Each row comes from the steps of one walk. Every step used is in the known rows, and no mark comes twice. Write the walk behind each row, first mark first.
In the rows, 128 means zero.
Known rows
dogi > detu > fanap: [134 135 100 105 127 145 121 143 110 159 140  91 120  60  78 134 197 138
 192 201  97 128  73 114  80  71 143  74 102 117 119 171 124 119 139 120
 120 148  73 102 143]
fanap > gazo > nesel > tuke > teniz: [166 136 195 146 130 128 139 124  88 194 130 118 120 131 137 125  67 123
  98 151  97 135 137 121 129  96 129 108 149 112 153 110  90 183 120 104
 120 103  91 143  66]
teniz > gazo > nesel: [136 152 191  98 114 145 111  90 107 149 149 122 133 110 110 139 115 134
 109 168  89 139 116 113  95 116 142 113 161 143 101 223 129 196 129  79
 113 118 111 102 132]
mupe > vagegeg: [141 131 119 122 180 124 205 139 113 129 144 167 110 122 133 164 151 119
 115 172 125 160 122 119 124 130 136  77 139 144 124 102  80 122 123  84
 123 110  83 126 147]
nesel > tuke > teniz > gazo: [137 145 103 116 139  92 151 133 156 104 127 126 118 170 147 114  90  89
 104 142 143 144 181 160 181 129 138 102 114  45 128 152  76 171 130 103
  97 109 100 193 146]
dogi > detu: [139 127 108 124 134 144 117 137 121 167 158  86 117 118  95 121 186 165
 152 194  95 135  80 107  90  94 159  76 114 116 112 167 114 125 131 118
  88 128  72  87 153]
gazo > nesel > tuke > teniz > luse: [142 124 218 136 102 125 138 125 151 153  93 116 123 181 148 106  95 123
  91 148 128 126 155 100 164 121 145 121 176  87 122 134  97 143 140  97
 110 111 103 168 135]
mupe > guna: [137 131 112 113 123 117 144 151 100 124 138 140 100 123 138 151 165 137
  84 175 115 197 136 130  92  86 108 104 127 112  66 104 151  48 120  80
 120 101  98 127 146]
guna > voli > dogi > mupe > fanap > gazo: [166 103 113 138 170 159 100 106 112 153 114 150  84  99 120 155  65 128
 111  84 101 130  54 119 135 127  96 202 111 111 136 119 104 140  94 124
 129  95  96 139  66]
tuke > teniz > luse: [150 118 134 167 147  65 135 118 160  93 106  91 109 234 169  91 119 113
 138 171 112 134 181 128 135 130 137 120 106 103 103 130 125 175 137 106
  91 124 107 140 149]
tuke > teniz > luse > fanap > gazo > nesel: [147 121 166 161 132  71 143 109 156 131  52  82 115 210 144  92 105 124
 137 166 110 127 170 113 136 123 133 114 121 121 108 120 126 185 141 114
 118 145 111 128 126]
mupe > fanap > gazo > nesel: [154 134 164 100 120 138  95 132  91 188 195 133 117 122  94 153 125 131
  65 159  90 147  53 106  88  70 108 100 146 140 120 112 138 172 117 110
 158 107  90 113  84]
nesel > tuke: [141 137 107 119 124 126 154 148 108 126 124 154 117 168 137 141 121 106
 110 150 137 137 126 143 164 111 141 109 117  47 150 104  83 139 116  99
  96 100  99 193 149]
luse > fanap > gazo > nesel: [131 141 165 116 108 131 147 122  87 187  22 115 119 104  74 159 124 146
 133 175 109 128  89 100 103  81 128 101 125 146 135 100 128 176 121 103
 147 152 111 111 113]
teniz > tuke > fanap: [146  36 127  93 123 106 139 115  92  99  79 138 112 135 106 136 159  95
  59 163 110 140 130 125  93 129 131 106 103  95 103 124 126 148 132  93
 145 135 126 195 132]
dogi > mupe > fanap: [126 111 108 141 117 119  81 142 128 171 160 130  46 127 133 146 163 108
 114 180  96 141  35 108  97  86 125 171 119 113  85 120 154 136 114 126
 141  94  84 150 127]
dogi > detu > fanap > gazo: [147 142 107 112 136 144 124 133  85 186 151  91 117  51  73 133 173 137
 192 195  82 128  70 120  72  67 139  72 101 124 131 162 116 140 130 128
 123 145  69  90 106]
nesel > tuke > teniz > luse: [148 129 117 147 136  85 157 132 156 107 110 126 112 227 161  98  98  90
 113 143 140 137 174 149 182 135 142 111 115  40 136 111  84 155 131 109
  91 113 103 194 148]
dogi > voli > vagegeg: [139 116 122 156  84 149 147 131 133 158 167  90 101 134  91 134 111 155
 126 148 108 140 115 113 122  96 153  98 116  69 121 111 135 127 120 117
  99 109 149 140 130]
luse > fanap > gazo: [133 144 112 118 124 122 150 127  78 164  31 121 117 117  73 163 133 137
 148 176 111 132  88 120  98  84 127  95  94 136 142  90 129 180 113 106
 137 155 110 116 120]
voli > dogi > mupe > fanap > gazo > nesel: [130 102 153 132 178 140  92  94  97 198 158 127  61 108 122 166 108  91
 112  74  90 124  60 114 131 102 138 196 156 148 101 108 125 142 120 127
 143  94  78 108 137]
voli > dogi > detu > fanap > gazo: [131 123 111 108 195 151 122 101  78 175 149 103 112  69  87 160 134 104
 171  91  92 117  84 132 118  95 151 126 121 137 127 134 105 138 129 124
 120 128  68  77 152]
detu > dogi: [102 138 123 126 144 145 123 147  67 105 113 126 116 112 142 162 140  34
 154 243 110 141 101  99 105 100 106 106  68  93 146 123 138 140 141  93
 112 145 148 130 142]
teniz > gazo > fanap: [132 152 126  98 130 119 137  97 107 144 128 118 137  96  74 154 124 120
  62 167  97 143 119 123  88 101 138 109 125 136  93 209 137 203 123  71
 125 127 109 115 146]
guna > voli > dogi: [162 112 115 121 170 164 121 116 113 117  90 150 116 116 120 157  80 139
 119  89 116 128  90 120 146 138 106 180 105 105 145 128  95 135 100  96
 102 105 109 133 102]
fanap > gazo > nesel: [166 137 203 145 129 145 131 114  58 203 136 122 121 116 121 141  90 142
 112 171  75 132 103 107  89  85 130 109 151 151 146 116 118 185 114  95
 120 107  94 106  64]
nesel > gazo > fanap: [168 116 145 107 133 121 160 131 116 144  73  94 145 119  83 165 177 111
  73 149 107 156 122 112  78  92 110 106 111 141  92 172 125 199  99  95
 134 107 106 127 122]
mupe > fanap: [137 131 102  86 122 126  99 148 114 132 187 136 111 146 104 158 173 123
  80 168 115 152  55 118  98  78 113 105 119 114 103 117 141 147 121 102
 144 111  98 126 142]
detu > fanap: [128 146 110  98 122 127 139 149  79 112 104 133 120  65 102 166 166  93
 188 197 114 127  95 133  90  65 113 118  97 121 126 130 143 139 126  87
 138 137 105 146 132]
voli > vagegeg: [144 132 105 155  63 131 175 124 100 133 135 173 128 169 109 158 131 131
 131 164 102 150 113 130 144 100 155 112 126  60 130 112 144 139 132  88
  94 114 115 118 177]
gazo > nesel > tuke > fanap: [138 128 215 104  90 143 151 139 110 155  76 140 128 127 115 144 121 120
  57 151 126 128 136  95 154 104 143 120 174  92 117 137 102 126 138  91
 133 105 102 171 137]
gazo > nesel > tuke: [138 129 212 117  94 154 136 137 118 169 104 137 123 138 131 137 112 131
  89 155 126 130 121  96 152 104 144 120 178  93 130 129 100 130 133  87
 113 104 102 163 137]
tuke > fanap > gazo > nesel: [164 137 186 110 119 113 159 123  52 148  76 135 126 106  95 155 127 107
  54 167  84 136 129 108  98  93 126 110 129 141 111 127 126 167 130 104
 154 111 101 132  95]
luse > nesel > tuke > teniz: [106 132 147 115 165  54 143 157 125 113  71 119 125 155 128 120 120 109
 106 162 157 127 148 123 192 138 138  99 158  87 142  88  91 130 129  63
 102 147 114 192 125]
luse > fanap > gazo > nesel > tuke > teniz: [129 139 160 118 109 115 155 129 111 176  13 111 121 119  84 148 101 132
 123 160 124 128 122 111 134  89 127  96 122 121 139  98 108 173 125 113
 143 154 112 136 115]
mupe > guna > detu > fanap > gazo > nesel: [149 140 140  87 112 150 138 139  89 140 102 151 110  60 120 154 165 112
 117 177 120 199 117 128 101  81 113 141 146 117  88 148 141  66 112  91
 155 112  79 105 109]
nesel > tuke > fanap: [145 140 111  96 115 108 176 148  95 107  80 162 118 151 114 152 132  84
  66 147 136 139 143 139 163 114 137 106 111  45 130 112  84 136 129 104
 123 104 105 203 153]

Write each row's walk
[158  38 168 100 121 117 136 101  72 140  85 134 115 118 105 132 128 101
  49 156  95 137 129 118  85 124 127 107 122 113 114 122 124 167 129  97
 155 133 122 185  90] -> teniz > tuke > fanap > gazo > nesel
[156 135 156  95 116 137 102 130  95 189 195 140 118 128  98 148 113 120
  58 147  99 148  57 113 106  73 107  99 147 117 130 108 123 168 118 112
 158 106  89 131  85] -> mupe > fanap > gazo > nesel > tuke
[145 105 108 171  95 130 127 136 131 158 109 156  47 106 146 139 130 134
 111 166  99 180  84 116 113 104 107 188 123  81  70 116 159  54 110 118
 128  85  93 156 105] -> dogi > mupe > guna > voli > vagegeg
[124 129 104 109 101 153 141 143 105 118 119 143 100  91 124 149 158  83
 105 188 129 212 124 118 125 106 118 129 117  66  91 142 147  45 120 100
 132 117 124 110 141] -> mupe > guna > detu > dogi > voli > vagegeg
[119 130 113 116 110 176 122 133 103 115 103 127 110 102 117 144 147  52
 164 208 127 152  89 100 146 121 150 148  95  61 158 178 120 147 117 112
 113 130 140 106 139] -> guna > detu > dogi > voli > vagegeg
[158 145 119 109 128 110 179 138  74 131  92 160 119 143 111 146 110  83
  63 137 123 140 137 143 155 110 135  99 110  56 147 101  81 157 123 113
 128 101  98 194 116] -> nesel > tuke > fanap > gazo
[172 134 204 163 129 124 144 105  88 193 126 119 119 163 141 110  61 125
 106 148  89 131 136 122 128 105 133 110 153 113 153 109  99 191 121 108
 119 108  96 140  64] -> fanap > gazo > nesel > tuke > teniz > luse
[165 140 196 144 125 145 140 120  65 202 137 131 122 124 124 135  74 131
 103 154  90 134 109 121 118  92 133 108 153 118 162 107  98 179 113 102
 117 102  92 137  66] -> fanap > gazo > nesel > tuke
[155 105 116 145 167 161 111 112 122 136  86 145  85 107 130 152  79 132
 129  91 109 124  73 116 146 136 109 209 106 106 133 127 103 126  99 113
 107  96 100 142  96] -> guna > voli > dogi > mupe
[155 137 173 156 153  73 152  97  72 128  75 140 121 229 123  97 112 107
 110 149 101 121 108 117 141 152 145 110 154 106 149  84 119 165 128  82
 116 142 123 159 106] -> teniz > luse > nesel > tuke > fanap > gazo
[142 115 113 151 125 120  82 131 108 196 173 130  45 119 129 143 142 106
 117 175  79 140  32 115  85  80 120 165 120 121 102 109 149 155 109 136
 146  93  81 141  92] -> dogi > mupe > fanap > gazo
[134 139 114 120 150  77 128 120 165  90 133  88 120 153 147 115 111 109
 122 173 114 147 190 146 131 123 130 108 106 112  92 189 116 196 132  98
  99 123 102 130 146] -> tuke > teniz > gazo
[131 110 108 148 119 128 110 141 124 158 107 141  41 104 156 135 175 109
 129 184 106 177  80 120 108 105 134 192 136 104  67 139 150  73 107 117
 128  85  75 139 132] -> dogi > mupe > guna > detu
[136 155 183  83 106 138 133  96 109 142 125 135 137 116 101 143 105 112
  77 147 105 137 134 122 126 126 139 110 162 109 106 218 113 186 133  90
 122 114 109 138 132] -> teniz > gazo > nesel > tuke > fanap
[156 104 117 141 182 159 135 109 128 136  91 160  83  95 129 155  76 127
 124  87 113 136  80 116 152 145 109 199 117 115 132 121  88 117  99 116
 117  95  94 143  95] -> guna > voli > dogi > mupe > vagegeg
[163 108 112 121 172 170 114 113 124 136 103 129 116 101 102 142  95 157
 127  93 109 129  80 113 140 132 119 161 106 103 142 147  88 122 108 114
  99 114  92 113 105] -> guna > voli > dogi > detu
[128 120 176 103 164  77 147 142  98 137  45  98 146 115  78 150 170 119
  83 163 122 135 107  96 116 121 118  96 158 164 113 132 122 168 109  55
 129 145 121 139 106] -> luse > nesel > gazo > fanap
[139 154 182  96 112 145 122  93 115 152 146 130 134 121 109 135  98 125
 101 151 105 140 123 124 124 122 143 109 163 108 116 213 110 187 129  85
 112 112 107 135 136] -> teniz > gazo > nesel > tuke
[134 124 210 122 101 129 139 142 151 152  97 118 123 149 146 121 100 124
  86 154 137 129 159 101 169 108 139 118 173  87 121 137  93 135 139  93
 112 107  97 171 134] -> gazo > nesel > tuke > teniz
[131 132 163 114 133  88 123 116 171 112 125  84 125 143 145 113 102 117
 110 169 115 141 190 125 135 123 132 112 135 124  88 201 118 193 139  95
 108 121 104 127 139] -> tuke > teniz > gazo > nesel
[102 120 118 153 129 149 111 151  89 126  99 135  69  76 156 156 129  36
 139 232 106 170  81  93 101 104  80 159  68  83 109 121 157  77 132 115
 134 128 140 152 106] -> detu > dogi > mupe > guna > voli
[101 126 119 145 139 140  89 141  75 152 148 129  70  91 140 159 136  18
 140 238  90 143  45  93  90  91  92 142  71  97 133 113 154 145 133 125
 148 130 132 136 103] -> detu > dogi > mupe > fanap > gazo
[128 132 121 114 146  72 139 114 171 112 109  80 129 131 122 120 107 108
  75 169 118 143 194 134 128 115 130 108 109 117  84 196 118 195 136  88
 116 127 105 134 146] -> tuke > teniz > gazo > fanap
[132 123 216 128  94 123 143 127 156 157  58 116 121 173 132 116 102 126
  94 150 138 125 150  96 167 117 139 117 169  88 121 128 101 141 142  99
 122 127 109 166 142] -> gazo > nesel > tuke > teniz > luse > fanap
[151 151 116 116 136 128 144 138  48 144 118 132 121  52  99 163 131  92
 189 189  93 130  92 141  75  58 108 111  93 134 149 114 135 171 118  99
 145 131  97 133  81] -> detu > fanap > gazo
[143 114 161 154 158  41 145 119 162 108  62  74 125 213 138  91 128 108
 103 161 121 133 179 114 140 142 127 113 131 127  97 133 126 182 132  85
 113 144 116 146 125] -> tuke > teniz > luse > nesel > gazo > fanap
[123 136 109 102 137 164 113 140  84  98  82 145 117 110 132 152 169  41
 168 228 127 153  82 109 136 124 146 158  94  83 159 183 116 159 118  96
 114 134 116 104 148] -> guna > detu > dogi
[141 136 164 157 150  82 138 103  93 123  88 137 118 240 132  96 125 119
 134 159 114 118 100 114 147 154 150 114 157 101 145  90 122 153 131  74
  99 138 125 160 129] -> teniz > luse > nesel > tuke
[138 133 111 137 127  82 165 133 160 109  66 123 114 220 145 106 100  95
 116 143 149 134 170 144 188 134 140 107 110  41 136 104  86 154 137 115
 105 127 108 195 154] -> nesel > tuke > teniz > luse > fanap
[119 130 113 108 135 175 108 139 101 111  97 114 103  95 125 139 155  52
 167 213 130 148  87  99 130 122 147 147  92  81 157 181 113 151 112 112
 115 131 136 112 128] -> guna > detu > dogi > voli
[105 140 154 105 164  55 150 142 131 125  61 114 134 132 104 122 108 109
  73 156 150 130 152 120 183 138 135  98 163  95 132 117  93 145 132  56
 117 154 117 188 123] -> luse > nesel > tuke > teniz > gazo > fanap
[ 94 127 122 156 138 142 103 147  80 134 107 124  71  99 157 155 144  21
 168 248  99 139  74  91 101 101 111 148  71  95 129 122 150 128 136 115
 122 130 138 144 130] -> detu > dogi > mupe
[146 115 157 157 164  43 139 120 160  92  77  80 119 229 156  87 131 106
 137 163 116 135 179 118 142 145 129 111 130 121 102 131 120 184 133  96
 101 139 113 142 124] -> tuke > teniz > luse > nesel > gazo
[155 122 184 153 154  80 143  98  95 133  63 106 132 217 106 108 152 122
 116 156  99 129 102  97 106 146 134 115 154 147 117 123 140 183 119  76
 116 145 129 129 116] -> teniz > luse > nesel > gazo > fanap
[157 139 173 160 114 119 148  87  93 166  46 128 116 222 107 111 110 132
 141 151  98 122  94 111 116 122 142 112 136 115 147  95 132 185 129 109
 126 147 121 131 122] -> teniz > luse > fanap > gazo > nesel > tuke
[142 132 170 162 154  80 126 102  86 122  91 122 116 232 131 100 142 132
 147 175 100 119  94 105 121 144 150 118 155 134 132  97 143 161 127  68
  97 147 128 132 129] -> teniz > luse > nesel
[132 104 116 130 191 131  95  96  93 184 164 131  58 118 124 166 113  82
 119  76  92 125  59 129 130 105 141 191 135 139 104  98 124 148 114 127
 134  95  79 111 142] -> voli > dogi > mupe > fanap > gazo
[116 126 103 111 131 161  93 137  99 121  99 145  83  99 135 149 173  29
 159 222 120 153  48 101 130 119 140 185 100  82 140 181 133 151 115 119
 134 123 108 111 137] -> guna > detu > dogi > mupe > fanap
